Each row was made from one small tree. The marks that hang from a mark follow it in brackets, in the order of their numbers. Every link used is in the known rows. Write each row's tree.
Known rows
Z_438[Z_144 Z_411[Z_420[Z_174 Z_948]]]: [ 0.65  1.07  1.98 -3.22  2.25 -0.59 -3.87  0.70  0.92 -0.25 -2.97  1.72
  1.50  2.98 -0.18  3.92  1.04 -4.50]
Z_948[Z_438[Z_144 Z_411] Z_623]: [ 4.38 -0.52 -1.30 -1.92 -0.31 -3.58 -4.62 -1.59 -4.45 -1.55 -4.24 -2.13
  5.12  2.73  1.54  0.27  0.56 -6.13]
Z_623[Z_144[Z_438[Z_411[Z_420[Z_948]]]]]: [-0.51 -1.02  0.75 -2.73 -0.15 -2.00 -3.28 -0.82  4.00 -1.05 -1.12 -0.36
  3.70  2.98 -1.18  2.24  1.30 -4.94]
Z_420[Z_144[Z_623] Z_948[Z_438]]: [ 2.89  3.11 -2.23 -0.76 -0.53 -1.27 -1.49  0.48  3.96 -4.29 -3.56 -2.14
  2.68  1.63 -0.12 -1.00  0.07 -5.80]
Z_420[Z_144[Z_438[Z_411]] Z_174]: [ 1.89  1.59 -1.99 -3.03  1.77 -2.83 -2.92  0.28  1.40 -2.82 -4.24 -2.00
  2.93  1.34  2.45  1.68 -1.74 -8.02]
Z_438[Z_144[Z_623]]: [ 0.92  0.60 -2.15 -1.49  0.99 -2.90 -4.91 -0.80  1.03 -0.57 -0.68 -0.94
  1.17  2.96  0.03 -1.61  1.53 -5.00]
Z_623[Z_144[Z_438[Z_411[Z_420[Z_174 Z_948]]]]]: [ 0.36  0.57  0.16 -3.06  0.98 -1.85 -3.05  0.34  4.23 -0.87 -2.00  0.16
  3.55  3.43 -0.37  3.05 -0.23 -5.89]
Z_411[Z_420[Z_144 Z_174 Z_948[Z_438]]]: [ 0.64  4.88 -0.83 -1.83  0.99  0.40 -1.10 -0.15  3.36 -3.07 -7.67 -0.60
  2.73  2.60  0.86  3.95  0.49 -5.36]
Z_174[Z_420[Z_144[Z_438 Z_623] Z_948]]: [-0.73  3.22  0.60 -2.24 -0.30 -1.80 -1.73  4.02  5.81 -2.38 -1.33 -0.53
  1.31  1.87 -0.05 -2.02  1.09 -4.80]
Z_411[Z_420[Z_144 Z_948[Z_623]]]: [-0.58  3.68  1.07  0.29  0.26 -0.96 -0.66 -0.11  2.89 -2.83 -5.26  0.97
  1.43  2.12  1.11  1.20  2.22 -3.42]
Z_420[Z_144[Z_438] Z_948[Z_623]]: [ 1.36  2.99 -2.39 -0.19 -0.74 -1.73 -0.63  1.24  2.29 -3.63 -5.49 -0.33
  2.57  4.23  0.29 -2.08  0.12 -5.66]
Z_144[Z_438[Z_411] Z_623]: [ 1.59 -1.51 -1.38 -2.54  0.14 -6.18 -3.46  1.27  2.61 -1.37  3.65 -2.68
  2.01  2.23  1.14 -3.38  0.77 -5.72]
Z_438[Z_144[Z_623] Z_411[Z_420]]: [ 0.61 -1.15  1.00 -2.72  1.35 -4.20 -5.94 -1.16  1.24 -0.40  1.49 -0.28
  1.18  1.13  0.60  1.37  3.27 -4.53]
Z_420[Z_144]: [-0.12  1.39 -0.96 -0.89  0.87 -1.07 -2.29 -1.85  1.44 -2.61 -4.38 -1.90
  2.17  0.34  1.53  0.92  0.63 -5.10]
Z_420[Z_144[Z_623] Z_174 Z_948[Z_438]]: [ 4.04  5.28 -3.01 -1.13  0.83 -0.93 -1.15  1.96  4.09 -4.05 -4.96 -1.39
  2.38  2.05  0.94  0.36 -2.29 -6.91]
Z_623[Z_144[Z_438]]: [-0.36 -0.45 -2.67 -2.04 -0.17 -2.42 -3.69 -1.99  2.46 -0.97 -2.55 -2.21
  4.22  3.58 -0.38  0.06  0.34 -6.01]

Write each row's tree
[ 1.72  4.58 -1.27 -1.48  0.62 -0.87 -2.12  0.55  0.41 -1.18 -7.23  0.90
  2.95  5.67  0.44  2.00  0.81 -4.93]
Z_411[Z_420[Z_174 Z_948[Z_438[Z_144] Z_623]]]
[ 4.24  2.00  0.21 -0.57 -0.78 -1.27 -0.99  0.40 -0.23 -4.30 -5.42 -1.34
  4.23  0.98  1.38  0.72 -0.67 -5.58]
Z_420[Z_144 Z_948[Z_438[Z_411] Z_623]]
[ 0.29  1.79  2.23 -3.01  0.04 -2.34 -2.23  4.20  5.29 -2.40  0.43 -0.52
  1.73  0.56  0.32 -1.14  0.75 -5.00]
Z_174[Z_420[Z_144[Z_438[Z_411] Z_623] Z_948]]
[ 3.91  0.89  1.06 -0.85 -0.82 -2.12 -0.55  1.62 -0.86 -2.08 -2.54 -1.31
  4.05  2.74  0.70 -0.98 -0.38 -4.08]
Z_420[Z_948[Z_438[Z_411] Z_623]]
[ 3.04  0.63 -1.32 -3.55  1.27 -3.83 -5.61 -0.90  0.07 -1.01 -2.10 -1.86
  3.31  1.98  1.26  2.55  1.17 -6.49]
Z_948[Z_438[Z_144[Z_623] Z_411[Z_420[Z_174]]]]
[ 2.15  1.51  3.93 -1.95 -0.79 -1.03 -1.90  2.82  1.02 -0.98 -2.29 -0.43
  4.85  1.03  0.64  1.04 -0.28 -3.94]
Z_174[Z_420[Z_948[Z_438[Z_411] Z_623[Z_144]]]]
[ 1.22  0.28 -0.40 -2.33  0.03 -1.15 -1.51  0.89  2.82 -3.55 -2.99 -1.07
  2.69  2.21 -0.40  0.07  0.11 -5.86]
Z_420[Z_144[Z_438[Z_411]] Z_948]
[ 2.10  4.72 -3.68 -1.38  1.04 -2.02 -1.23  3.09  5.84 -3.67 -3.34 -0.39
  0.99  3.88  0.46 -1.54 -1.97 -7.31]
Z_420[Z_144[Z_438 Z_623] Z_174 Z_948]
[ 3.98  1.46 -0.53 -1.42 -0.32 -1.94 -2.07  0.88  3.07 -4.28 -1.73 -2.20
  3.01  0.11  0.36  0.05 -0.20 -5.92]
Z_420[Z_144[Z_623] Z_948[Z_438[Z_411]]]
[ 4.76  2.23 -1.30 -2.94  1.30 -1.41 -3.17  2.28  1.07 -1.68 -2.56 -0.64
  2.77  3.54 -0.12  0.75 -1.59 -6.44]
Z_420[Z_174 Z_948[Z_438[Z_144[Z_623] Z_411]]]
[ 5.13  3.73 -1.18 -1.84  1.09 -1.71 -1.75  2.28  3.45 -4.15 -3.09 -1.48
  2.67  0.71  1.45  1.21 -2.59 -7.26]
Z_420[Z_144[Z_623] Z_174 Z_948[Z_438[Z_411]]]
[ 1.70  0.95  2.82 -3.55 -0.12 -1.26 -3.46  3.45  1.81 -0.72 -0.27 -0.70
  2.96  1.58 -0.60 -0.10  1.14 -4.15]
Z_174[Z_420[Z_948[Z_438[Z_144[Z_623] Z_411]]]]
[ 2.27  5.23 -1.41 -0.41  1.82 -0.82 -0.75  2.72  5.39 -3.32 -2.94  0.36
  0.27  1.69  1.18 -0.18 -1.99 -5.98]
Z_420[Z_144[Z_623] Z_174 Z_948]
[ 1.72  4.57 -0.66 -0.73  0.34 -1.05 -1.35  0.31  2.59 -1.42 -6.25  0.51
  3.86  4.14  0.81  2.81 -0.23 -4.93]
Z_411[Z_420[Z_174 Z_948[Z_438 Z_623[Z_144]]]]
